Each row was made from one small tree. The marks that hang from a mark follow it in brackets, in the order of their numbers. Every link used is in the known rows. Write each row's tree.
Known rows
J_677(J_341(J_663) J_375): [-13.3 -20.0  12.2 -10.9  -7.1  32.4   1.8   6.6  63.5 -21.7  -2.2 -20.8
 -18.0 -13.6  47.1   8.2  27.7  25.6]
J_553(J_448 J_658 J_663(J_810(J_996))): [  0.7   6.7  39.5  54.7  -0.4 -61.0 -14.4  -3.4 -35.1 -38.7  17.4  22.9
  13.4  11.8  17.3   8.0  22.6 -30.6]
J_810(J_663(J_553)): [-21.9   0.8 -20.7   7.1 -18.9   1.8  10.9   6.7  11.4  33.6  18.9  -9.0
 -46.1  -9.2  -9.4  28.8   2.6  21.1]
J_658(J_553(J_448 J_663(J_810(J_996)))): [-29.6 -17.7  34.0  30.1   4.2 -47.7   7.7 -28.6 -23.6 -34.8  57.0   9.5
  18.7   8.8   2.6  22.1  10.4  -8.3]
J_658(J_553(J_448 J_663)): [-32.8  -1.1  29.7  20.3   3.8 -33.5  -2.8 -22.3 -18.8  -7.9  63.1  16.6
   8.7  10.6  -6.6   9.4  -8.5  -8.6]
J_448(J_553(J_658 J_663(J_810(J_996)))): [ -4.9 -16.1  20.0   8.2  46.0 -39.8  16.3 -17.2 -14.6 -30.1  -8.7   7.9
  -9.0  22.8  -2.3   3.6  29.8  34.8]
J_677(J_341(J_663(J_553)) J_375): [ -6.0 -22.6   8.7 -12.5   7.9  48.1  15.6   3.6  61.5  -8.5  -9.5 -26.9
 -42.6 -17.5  51.5  16.3  36.1  41.4]
J_341(J_663(J_553)): [ 11.2   6.1  13.3  -6.1  22.3  25.5  32.9   3.7   5.1  16.9   1.2 -17.5
 -47.8 -14.6  30.0  28.7  48.0  35.1]
J_341(J_663(J_553 J_810(J_996))): [ 15.0 -13.4  17.6   5.8  22.6   6.6  46.1  -4.1  -1.6 -15.7  -8.7 -24.5
 -35.8 -19.1  43.1  43.3  73.1  35.3]
J_996(J_810): [  1.6  10.0  14.4 -52.8  18.8  -1.6   7.3   7.4  -8.9   0.2   3.8 -25.1
  12.7  -8.2  14.7  -2.5  -1.5   2.7]
J_553(J_663): [-21.6  -5.6   7.5   1.8   8.6 -30.2  19.1 -16.5  -6.6 -23.1  22.3   8.1
  -2.8   5.8  -0.6   8.1 -11.2   0.7]
J_810(J_663(J_553(J_448 J_658)) J_996): [ 20.0 -16.4  26.3  33.8 -14.6 -23.7 -19.5   0.7  14.5  19.9  29.8 -15.4
 -31.1  -8.2  -2.6   8.4  27.9   1.0]
J_677(J_341(J_663(J_810)) J_375): [-27.3 -17.3   1.3   0.2 -11.8  26.0  14.3   9.1  51.1 -35.4 -15.5 -17.1
 -16.1 -13.6  56.3  25.8  36.9  25.6]
J_810(J_663 J_996): [  0.7 -34.2  12.6  11.3 -27.6 -37.1  -7.2  -9.4  30.3  -7.7  35.3 -24.0
  -5.5  -9.7 -11.3   8.7  12.7   1.0]
J_677(J_341(J_663(J_553(J_658) J_810)) J_375): [ -8.4  -7.8  11.4   0.4   9.4  35.8  13.5   9.2  41.3  -8.9 -24.5 -15.0
 -39.2  -6.0  51.7  25.5  46.2  33.7]
J_677(J_341): [ -5.8  -3.6  20.2 -14.7 -18.9  16.2   3.6  -5.3  26.3 -14.9  16.2   5.2
  -6.7 -31.0  14.1  14.1  -8.5  -2.3]
J_663(J_553(J_658) J_810(J_996)): [ 31.7 -11.3  22.3  16.7  35.9  -9.1  14.4 -11.4 -19.2   0.5 -24.8  -6.0
 -22.0   7.4  10.8  18.5  47.6  13.2]
J_341(J_663): [  2.0   8.8  18.0  -1.7   2.8   4.3  16.3   7.5   5.9   2.2   8.4  -9.9
 -18.6 -10.8  23.3  16.6  36.6  15.1]

Which tree is each row?
[-20.0   4.5   4.4   7.8  40.0 -31.9  16.9  -7.6 -23.6 -17.5 -13.7  17.6
 -16.1  25.5  -4.8   8.7  20.4  35.0]
J_448(J_553(J_658 J_663(J_810)))
[ 13.9 -28.7   0.9  11.8  24.6   2.8  35.7 -15.4 -10.8 -20.5 -20.9 -15.8
 -21.0 -11.2  25.1  33.1  45.1  24.8]
J_663(J_553 J_810(J_996))
[ -2.6  26.4  34.5  43.6  -0.9 -42.2 -27.1   4.4 -30.1  -6.1  25.6  31.7
   1.1  15.9   3.3  -7.8  -2.9 -30.3]
J_553(J_448 J_658 J_663)
[-22.5 -32.5  -3.0   4.6  34.4 -29.5  37.7 -20.1  -4.4 -52.6  -4.7  -2.9
  -7.2   5.8  11.5  16.5  29.0  45.1]
J_448(J_553(J_663(J_810(J_996))))
[-18.5  30.9  19.9  55.4  -7.8 -50.0 -11.2   8.5 -45.6 -22.3  11.1  37.2
   5.3  15.6  14.6  14.7   8.9 -30.9]
J_553(J_448 J_658 J_663(J_810))
[-11.6 -35.8  16.1   0.4  -6.6  16.9  13.0   0.1  59.0 -47.6 -10.6 -27.8
  -9.4 -16.8  58.0  20.1  47.2  26.2]
J_677(J_341(J_663(J_810(J_996))) J_375)
[ 29.8  -2.0  22.1  44.3  17.1  -7.3   1.0   1.5 -28.2  -7.4 -17.4   0.9
 -17.7  -2.2  29.0  20.4  52.3  -0.4]
J_663(J_553(J_448 J_658) J_810(J_996))
[-27.3 -26.8  36.4   2.4  21.8 -50.8  22.5 -41.0 -15.8 -27.4  49.3   2.6
  13.4  17.8 -12.8  20.7   7.8   5.7]
J_658(J_553(J_663(J_810(J_996))))
[ -5.9  27.5  12.3 -25.6  -0.5  -7.2  -6.5  23.7 -10.8  35.9  19.7 -21.1
 -22.8 -10.4   8.1  12.2   5.8   3.0]
J_996(J_810(J_663(J_553(J_448 J_658))))
[ -9.2  21.2  -3.7  34.3 -24.8  -6.6 -15.8  20.5  -3.1  44.7  21.7   5.5
 -45.0  -2.1  -7.9  17.7   8.5   0.5]
J_810(J_663(J_553(J_448 J_658)))
[ -4.5  22.4  11.8 -44.1  11.6  -6.9   3.5  15.6  -6.0  40.9  15.7 -25.5
 -25.6  -5.2  -1.9  10.8   3.3  12.7]
J_996(J_810(J_663(J_553(J_658))))
[-36.7 -12.9 -17.3   4.1  29.8 -19.7  39.5 -11.7 -13.3 -38.8  -9.5   7.3
 -13.4   8.0   8.9  22.2  18.5  45.0]
J_448(J_553(J_663(J_810)))
[ 22.1 -22.2  27.0  11.8  -0.3 -25.0  -8.3 -10.4  20.3  25.9  24.1 -21.5
 -35.9  -1.8 -16.7   7.5  24.7  12.5]
J_810(J_663(J_553(J_658)) J_996)
[  8.5 -36.9   8.0   8.4  -9.3 -16.1   9.9 -12.5  28.5   9.1  27.2 -30.2
 -35.4 -15.3  -5.4  18.3  23.0  20.7]
J_810(J_663(J_553) J_996)
[-18.4 -26.1  12.3  15.0   9.6 -48.9  31.4 -25.3 -12.3 -55.9  12.2   0.3
   8.8   1.1  12.3  23.4  14.8   1.4]
J_553(J_663(J_810(J_996)))
[-44.9   0.5  19.4  29.7  -1.4 -39.7  10.1 -17.9 -32.4 -21.6  51.6  20.0
  11.9  10.2   0.8  27.1   1.7  -9.4]
J_658(J_553(J_448 J_663(J_810)))
[ 23.0  26.6  30.9  20.0  17.1  16.8   4.3  18.8 -10.8  29.0   3.8  -1.7
 -45.2  -8.6  32.9  18.6  53.2  15.9]
J_341(J_663(J_553(J_448 J_658)))
[-19.9 -15.5  10.8  49.9 -14.6 -47.4  14.3  -8.5 -21.2 -65.6  22.9   9.8
  13.8  -9.8  33.4  25.5  19.5 -17.6]
J_553(J_448 J_663(J_810(J_996)))
[  8.3 -30.1   8.6  30.7 -22.9 -15.8  -1.5  -2.9  21.8   2.6  33.4 -25.3
 -31.9 -22.1   8.0  19.0  26.4  10.0]
J_810(J_663(J_553(J_448)) J_996)
[-17.2  17.2  -4.1 -28.6  -7.6  -0.9   8.7  21.8  -3.8  21.9  22.7 -27.2
 -22.7 -21.4  17.5  20.9   4.7  10.5]
J_996(J_810(J_663(J_553(J_448))))
